What can hang from each mark:
j813: j104 j153 j486 j590 j683
j486: j992
j723: j590
j590: j723 j813
j819: j104
j104: j813 j819
j683: j813

Each row was made from one small tree. The marks that hang from a mark follow it in brackets, in the order of their numbers. Every link used is in the known rows. Write each row's tree.
Known rows:
j590{j723 j813{j153 j486{j992} j683}}: [  3.2 -22.9   5.8  -0.1  -3.3  25.2 -27.4  23.9  -1.4  41.1  22.2 -32.6
   9.9 -11.8 -47.1  -1.8  19.5   3.5   0.7  -9.2  13.6  -0.8]
j723{j590{j813{j153}}}: [ -4.8  -4.1   3.5  -4.5   3.8  24.8 -13.0  -1.6 -10.9  34.3   4.2 -23.3
  15.9   2.9   2.5   6.1   9.1  13.1   2.8  -1.6  11.1  -2.5]
j486{j992}: [ 0.4  1.2  1.9 -1.9 -2.0 -5.3 10.3  2.2  4.8  6.1 24.3 -6.1  6.7 -1.2
 -3.8 -0.7  7.4 -9.8 -2.2 -9.0 14.9 -8.2]
j813{j104}: [  4.9  -2.6  -3.7  -5.4   3.5  -6.2   0.8   5.0  -2.1  -5.0   3.6  -9.1
   0.1  -0.8 -17.0  -6.1  -1.1   3.9  -6.0   1.3  -8.3   0.2]
j723{j590{j813{j104 j153}}}: [ -1.3  -7.5   1.1  -9.2   7.8  19.4 -13.2   3.3 -12.6  31.2   6.7 -30.3
  15.4   3.5 -11.9   1.3   8.9  15.7  -1.9   0.1   3.9  -3.8]
j819{j104{j813{j153 j683}}}: [ -0.1   1.1   5.6  -5.9  14.1  26.6  -2.9  -0.5  -0.6  -0.5   8.9  -2.4
  -9.2  -2.3  -9.6   2.9   8.0  10.5  13.4 -11.8  -6.9 -10.8]
j104{j813{j486} j819}: [ -9.5 -17.9   9.1  -0.6   9.9  19.5  26.0   3.0  -0.8  -9.3  11.8  -9.6
   1.9   0.2  -7.8  -0.2   8.0 -22.6  -0.6  -4.6  23.0   7.8]
j590{j723 j813{j153 j486}}: [  3.0 -38.6   2.9   4.3  -5.4  23.2 -25.9  15.4  -1.9  37.5  -1.6 -26.8
   4.4  -8.1 -35.0   5.4  19.7  10.3   1.6   1.5   8.6   3.6]
j723{j590{j813{j683}}}: [ -1.2  18.2   5.8  -2.3   3.3  20.9  -5.9  -0.2 -19.6  25.4   9.3 -14.4
  10.8  -0.1   1.1  -0.8  -1.4  18.7   0.0  -6.6   0.0   2.4]
j590{j813}: [ 1.0  8.3  3.6  8.1 -7.9  5.0  0.5  1.2 -4.0 23.7  0.3 -4.1  4.1 -6.8
 -8.9  5.7  5.6 14.9 -1.5 -2.5  0.5 -2.2]
j819{j104{j813}}: [  3.1  -1.5   5.3   0.5   7.8  13.0  21.1 -12.5  -2.9  -9.0   6.4   7.0
 -12.0   1.5   7.2   5.9   6.2  12.8  10.0 -13.3  -6.7  -9.9]
j819{j104}: [  7.5  -1.2   1.2  -0.2   7.0   2.5   7.7 -13.5  -0.5  -5.3   0.7   5.2
   0.9   2.7  12.8   3.3   2.2   6.7  11.6 -10.7 -12.4   0.2]
j819{j104{j813{j590}}}: [ 20.8  -1.8   4.0  -6.5   9.6  24.2  14.3  -9.6   4.3  -7.3  14.5  -0.7
 -11.1   0.6   1.0   3.7  12.5  12.9  11.7 -12.6  -8.1 -11.6]
j813{j153 j590{j723}}: [ 23.0 -27.6  -2.9  -9.2   5.3  26.9 -32.4  11.9  12.3  18.1  10.5 -23.9
  -0.5  -1.8 -19.5  -0.8  18.6  -0.4   4.7   0.9   6.1   3.6]
j683{j813{j153 j486}}: [ -3.3 -33.5   4.0  -4.9   1.8  20.9 -18.5   5.2   3.6  -2.1  -3.8 -10.5
  -3.8  -7.3 -55.4   4.0   3.7  -4.9   2.9  14.5  17.8  -8.5]
j590{j723 j813{j104 j153 j486 j683}}: [  6.2 -27.0   0.8  -2.5   1.2  23.1 -33.9  27.1  -6.9  32.0   5.6 -35.0
   3.7 -11.5 -60.6  -6.0  12.2  13.4  -3.0   0.2  -7.3   6.3]
j813{j104 j153 j590{j723} j683}: [ 28.1 -15.4  -4.5 -17.1  12.3  28.3 -40.0  26.2   7.6  12.1  18.7 -34.4
  -2.0  -6.1 -47.4 -14.1  12.6   4.4  -0.9  -0.5  -9.4   7.4]
j104{j813}: [ -4.9   0.0   4.1   0.6   2.1  11.2  13.6   0.5  -2.5  -4.8   6.0   1.5
 -14.0  -1.8  -7.0   3.0   5.7   6.0  -1.5  -3.5   6.2 -11.2]
j813{j104 j486{j992} j590{j723} j683}: [ 31.3 -23.1  -1.9 -16.4   6.8  16.6 -16.8  26.3   3.7   4.0  39.5 -39.0
   3.8  -8.8 -56.9 -20.1  14.3  -5.0  -5.1  -5.2  -2.3   2.0]
j590{j723 j813{j104}}: [  9.0 -12.6   0.6   8.3  -5.9   3.6  -4.1   9.1  -9.3  24.9   6.2 -15.1
  -3.0  -6.2 -28.5   0.6  10.2  24.1  -8.2  -8.3  -6.9   8.8]
j683{j813{j104 j153 j486{j992} j590}}: [ 22.0 -36.2   1.3 -19.6   4.5  22.7 -16.0  13.9  12.4  -0.4  28.6 -32.3
   2.1 -10.6 -79.9  -4.6  15.1 -11.2  -1.8  12.8  20.9 -16.9]

Which tree is each row?
[ 22.3 -40.2   2.8  -9.9  12.1  38.7  -8.8   3.1   6.5   3.5  12.3 -20.8
  -8.8  -2.1 -21.2   2.6  23.2   7.3  14.6  -6.5  -0.7 -10.4] -> j819{j104{j813{j153 j486 j590{j723}}}}
[ 11.7 -43.3   6.3  -9.3  16.1  43.6  -2.0  14.2   9.7   6.1  22.0 -31.2
   1.2  -2.0 -24.2  -0.5  24.4 -24.8   3.1  -2.9  27.0  11.4] -> j104{j813{j153 j486 j590{j723}} j819}
[ 20.5 -17.1  -1.4 -20.3   9.0  34.4 -41.2  23.4  11.2  11.1   9.8 -31.9
   8.9  -9.0 -42.6 -10.9   9.7 -10.3   7.6  12.8  -1.2  -3.5] -> j813{j153 j486 j590 j683}
[  1.7   2.8   1.8  -3.5   3.5  10.8   1.3  -3.3 -18.0  21.7   8.2 -20.3
  11.6   3.2  -3.6  -0.9   3.4  18.6  -5.4  -3.7  -1.1  -0.3] -> j723{j590{j813{j104}}}
[ 27.6 -50.7  -6.6 -17.7   9.1  25.2 -34.2  22.9  10.0  10.7  10.5 -42.9
   3.1  -5.0 -51.7 -10.3  20.2  -3.3  -0.3  10.1  -1.3   2.5] -> j813{j104 j153 j486 j590{j723}}
[ 16.1 -10.4   2.6 -10.5  10.4  42.1 -24.5  19.4   5.3  11.0  19.8 -21.9
 -16.0  -6.9 -33.3  -3.7  16.1   7.9   3.3  -4.3   6.2  -4.4] -> j104{j813{j153 j590{j723} j683}}
[  1.8 -19.5   2.7   8.3  -5.5  19.2 -23.1  10.1  -2.0  38.8   1.8 -18.0
   1.8  -4.9 -21.1   8.5  17.5  16.5   1.0  -5.2   6.6   5.0] -> j590{j723 j813{j153}}
[ 28.1  -7.8  -1.6 -20.9   7.7  13.4 -11.6  22.9   7.2   0.2  37.2 -36.3
  10.2 -10.6 -52.4 -20.2   9.1  -9.0  -4.0   0.4  -4.5  -7.6] -> j813{j104 j486{j992} j590 j683}
[ 27.4 -20.7   1.2  -5.6   1.1  15.5  -7.1   4.4   0.5  -9.0  15.6 -12.6
 -17.4  -5.9 -57.3  -3.0   5.4  10.1  -6.0   1.6   1.9   5.2] -> j683{j813{j104 j590{j723}}}
[ -2.8 -14.5  -0.6  -7.9  15.4   7.8  -4.3   8.7   6.6   2.2   9.6 -22.3
  14.7   3.3 -14.4  -3.4   6.9 -23.1  -2.0   0.0  10.5  14.6] -> j813{j104{j819} j153}
[ -1.7  -1.1   6.0  -7.2  11.9  22.3   2.8   4.8 -20.3  17.0  15.7 -31.2
  22.4  -0.5 -16.7  -9.1   0.7  -2.8  -4.0  -5.5   4.1  17.0] -> j723{j590{j813{j104{j819} j486 j683}}}
[ 19.7  -7.4   4.3  -7.9   9.0  15.8  11.2  -0.2   4.6 -15.8  20.3 -10.4
  -1.7  -4.9 -43.4  -2.5   2.2 -13.2  -4.4   2.4  13.6  13.3] -> j683{j813{j104{j819} j590}}
[ 10.1 -24.6   6.5  -5.8  16.0  39.0   0.5   9.0  10.0   8.5  24.6 -22.2
  -2.7  -0.2 -11.5   2.3  22.7 -17.9   2.6  -8.8  26.2  13.0] -> j104{j813{j153 j590{j723}} j819}
[ 26.5 -22.3  -3.6 -18.7   4.1   6.7  -0.6  15.8  10.9   0.9  33.1 -34.1
  11.0  -5.9 -42.9 -13.1  15.3 -11.5  -4.7   3.6   3.8 -11.2] -> j813{j104 j486{j992} j590}
[  2.1  -9.7   5.0   3.4  -8.1   3.8   5.4   8.0  -0.5  26.9  17.4 -18.7
  13.0  -9.2 -26.4   1.9  13.3   1.7  -2.0  -2.8  12.8 -10.3] -> j590{j813{j486{j992}}}
[  1.6 -35.6   2.9 -11.1   4.3  11.7  -7.9  10.9   5.2  -2.4  19.8 -23.4
   1.7  -9.4 -74.0  -1.6   9.3  -7.8  -4.0   8.6  21.7 -14.1] -> j683{j813{j104 j153 j486{j992}}}
[ -3.1 -34.9  -0.2 -11.6  16.2  12.1  -5.5  14.9   5.9   0.3   6.5 -31.6
  19.7  -0.1 -29.6  -6.6   9.1 -29.1  -0.9   5.9  10.9  13.9] -> j813{j104{j819} j153 j486}
[  0.4 -23.1   7.3  -2.5  -4.9   6.5   8.7   0.2   0.0  -7.4  17.7  -6.1
  -2.6  -7.2 -50.3   2.0   3.0  -8.3  -1.9   3.9  23.9 -10.9] -> j683{j813{j486{j992}}}
[ -0.7 -22.8   4.2  -3.7   5.9  12.4   2.2  16.2   4.8  29.1  26.8 -38.8
  27.1  -7.0 -40.5  -0.4  20.1 -20.5  -4.1  -3.8  22.3   2.0] -> j590{j813{j104{j819} j153 j486{j992}}}
[  1.0 -23.5   0.9  -6.5  11.7   0.3  12.5   6.9  -0.1  -9.6   8.5 -19.9
  14.2  -0.7 -21.4  -9.7   2.2 -23.8  -4.9   1.1   5.8  18.2] -> j813{j104{j819} j486}
[  0.2 -11.3   4.7  -3.4  12.2  21.8   5.0  -6.6   2.4  -0.6   4.8  -0.9
  -7.8   1.2  -0.5   7.9  12.2   9.2  13.1  -8.3  -0.8 -14.1] -> j819{j104{j813{j153}}}
[ 15.5 -42.7   3.2 -11.7   5.9  37.4 -10.1  18.2  12.0  15.2  32.1 -33.7
  -4.3  -6.1 -41.2  -2.0  29.9  -6.2   1.9  -1.6  26.3 -17.4] -> j104{j813{j153 j486{j992} j590{j723}}}
